Each row was made from one walk, in order. Every step used is in the known rows, and no mark comes twice. Write each row's walk.
(in the rows, 128 means zero)
Known rows
H A R P L X: [121 111 171 140 103 158 121 100 109 119 163 167 136 121 123 133 155 127
 127 147 137 219 172 112 109]
P L X: [129 121 178  89 112 150 116  98 123 108 167 143 136 105 119 122 156 111
 119 145 153 189 133  95 124]
P R: [150 107 153 156 104 118 133 103 117 131 170 119 166  80 132 134 150 135
 139 154 137 139  94  89  94]
K H A R P L: [126 101 133 180 101 124 110 139 102 145 143 138 164 125 142 143 159 137
 101 129 120 215 127 116 116]
G H: [143 118 156 131 106 128 149 147 112 141 151 132 146 118 131 108 161 160
  85 146 139 161  59 102 116]
G H K: [148 121 117 134 125 117 153 163 124 197 169 136 139  96 102  93 162 151
  87 185 148 136  79  97 113]
R P L X: [109 113 190  99 125 153 116 108 133 122 165 147 133 104 125 132 146 126
 140 126 133 197 139  84 111]
R G H: [138 121 153 123 122 129 165 158 107 161 136 157 123  98 135  74 159 144
  85 134 142 154  60 115 106]
R P L: [112  96 165 113 116 128 106 154 130 136 151 137 156 103 139 137 142 131
 133 118 120 186 107  78 118]
H A R P L: [122  92 148 159  99 135 113 144 105 128 146 159 162 122 131 140 151 136
 117 140 122 209 143 105 114]
X L P R A H: [155  96 182 208  96 119 128 164 110 127 181  75 152 102 118 188 125 103
 130 150 151 212 115  83  93]
G H A: [160 124 154 165 100 139 155 133  79 161 164 162 148 128 116 104 183 171
  60 167 142 183  87 122 114]
K H A R: [181 112 115 204  91 135 141 119  69 162 158 160 176 124 123 110 173 139
  81 174 141 177 119 141 117]
R A: [159 104 178 157 117 157 131 144  88 145 173 165 161  93 116 119 161 126
  85 157 137 164  81 100 110]
G R Y: [168  83 118 156  96 143 139 133 122 119 145 137 149 114 108  81 143 157
 105 174 120 142 115  70 118]
H A R P: [148  99 148 185 103 147 144 139  87 158 160 185 169 117 126 117 153 149
 132 160 122 180 140 114 100]
L X: [151 123 176 111 119 163 146  96 107 135 178 164 145  99 111  98 158 123
 127 162 152 160 125 100 114]
K H G R: [184 125 118 135  98 123 139 111 114 172 144  93 170  98 104  64 168 154
 128 183 144 147  71 105  91]
K H A: [178 125 131 189 114 137 140 113  67 186 170 166 176 110 118 105 186 148
  66 165 143 177  98 129 121]
K H A R Y: [185  85 101 220  86 144 129 129  75 136 147 177 162 130 116  97 166 148
  53 177 131 165 136 115 130]
R A H G: [180 104 157 156 104 143 124 168  88 177 175 126 143 121  96  91 158 114
  82 174 160 161  64  88  87]
L P R: [141 105 183 154  96 126 141 117 120 124 163  95 172  66 140 145 134 146
 175 153 141 162 127  89 105]
G R A: [162 109 156 158 107 149 144 124 104 136 161 132 157 100 109 113 160 147
 104 172 126 171  91  92  95]
K H A R P: [151 106 132 209 109 138 143 134  82 176 155 170 175 122 130 122 160 156
 113 152 119 182 126 121 100]

Write each row's walk
[110 119 173 101 118 149 125  91 143 115 155 121 130 109 118 125 142 139
 158 136 125 201 141  78 102]	G R P L X
[111 102 151 160  91 126 119 150 112 119 135 139 142 137 142 144 159 154
  96 132 119 217 122 110 110]	G H A R P L
[146 101 208 186 104 147 132 126 106 124 169 108 166  68 136 162 143 138
 139 156 136 178 120  92  98]	L P R A
[128 122 178 151 114 119 170 141 124 141 134 105 125  77 153 108 141 154
 132 133 141 165  93 107  97]	L P R G H
[142 115 134 146 108 127 170 156 109 145 125 153 124 110 142  80 155 136
  89 145 138 154  77 128 101]	A R G H
[157 115 134 148 119 129 140 128 126 184 142 109 168 101 117  81 152 166
 153 161 124 159  80  94  84]	K H G R P
[178  97 183 182  87 123 119 164 113 140 173  71 152  90 106 140 138 106
 142 174 170 198 105  93  76]	X L P R A H G
[186 120 139 132 111 129 123 129  98 185 155 127 173  92 110  69 174 135
 103 170 158 144  60 119 103]	K H G
[126 117 161 109 106 139 122 110 138 137 161  93 116 134 104 110 143 128
 152 150 141 203 126  68  86]	A H G R P L X
[160 110  95 154 127 116 142 177 112 218 193 131 145 107  90 103 145 114
 102 192 155 131 101  72 107]	A H K
[185  83 107 158  86 135 130 148 120 144 151 110 133 135  91  60 143 148
 101 189 139 141  95  58 100]	A H G R Y
[162 102 189 126  99 133 141 162 124 119 160 122 178  67 119 136 130 110
 173 158 157 198 143 110 129]	X L P
[161 101 141 203 117 107 135 183 125 178 198  81 144  76  95 171 127 102
 135 191 161 186 137  76  93]	X L P R A H K
[130 128 160 110 118 140 116  92 138 142 146  99 135 105 114 102 155 140
 145 144 136 201 117  94  94]	K H G R P L X
[162 113 135 184  78 134 154 131  81 137 150 156 153 140 126 114 174 161
  75 176 140 183 111 137 111]	G H A R
[150 129 150 185 114 121 167 115  88 165 154 158 128 104 131  94 175 160
  73 153 141 173  91 125  90]	P R G H A
[151 100 185 157  95 111 134 129 134 102 166  86 175  60 133 164 125 120
 187 155 150 186 140 102 105]	X L P R
[158 101 156 177 111 145 131 170  84 167 181 132 144 132 113 136 151 116
  72 151 143 176  74  81 100]	R A H
[132 110 134 125 109 114 106 128 138 156 132  85 159 101 125 105 152 147
 138 137 125 188  87  88  94]	K H G R P L
[175 118 112 189 115 133 161 130  67 181 139 186 149 100 127  71 171 119
  82 161 144 170 118 149 104]	K H A R G
[113 101 147 116 107 123 118 132 143 128 141 106 152 108 130 131 138 145
 150 128 111 193 113  74 106]	G R P L
[111 108 176 116 108 150 115 113 130 106 156 145 133 115 131 138 140 120
 148 131 132 202 155  97 109]	A R P L X
[126  99 133 123  98 116 111 154 141 148 143  79 141 128 117 113 140 133
 143 144 130 193  97  64  88]	A H G R P L
[147 118  97 148 129 115 173 171 118 199 148 157 119  87 109  68 153 131
  94 186 151 132  96 120  99]	A R G H K
[149 113 145 147 127 119 152 123 113 158 152 147 143  64 134  94 145 117
 135 145 140 133  91 104  85]	P R G
[145 103 184 204 101 133 132 153  99 145 179  84 150 109 132 171 134 127
 119 149 142 189 106  71  93]	L P R A H
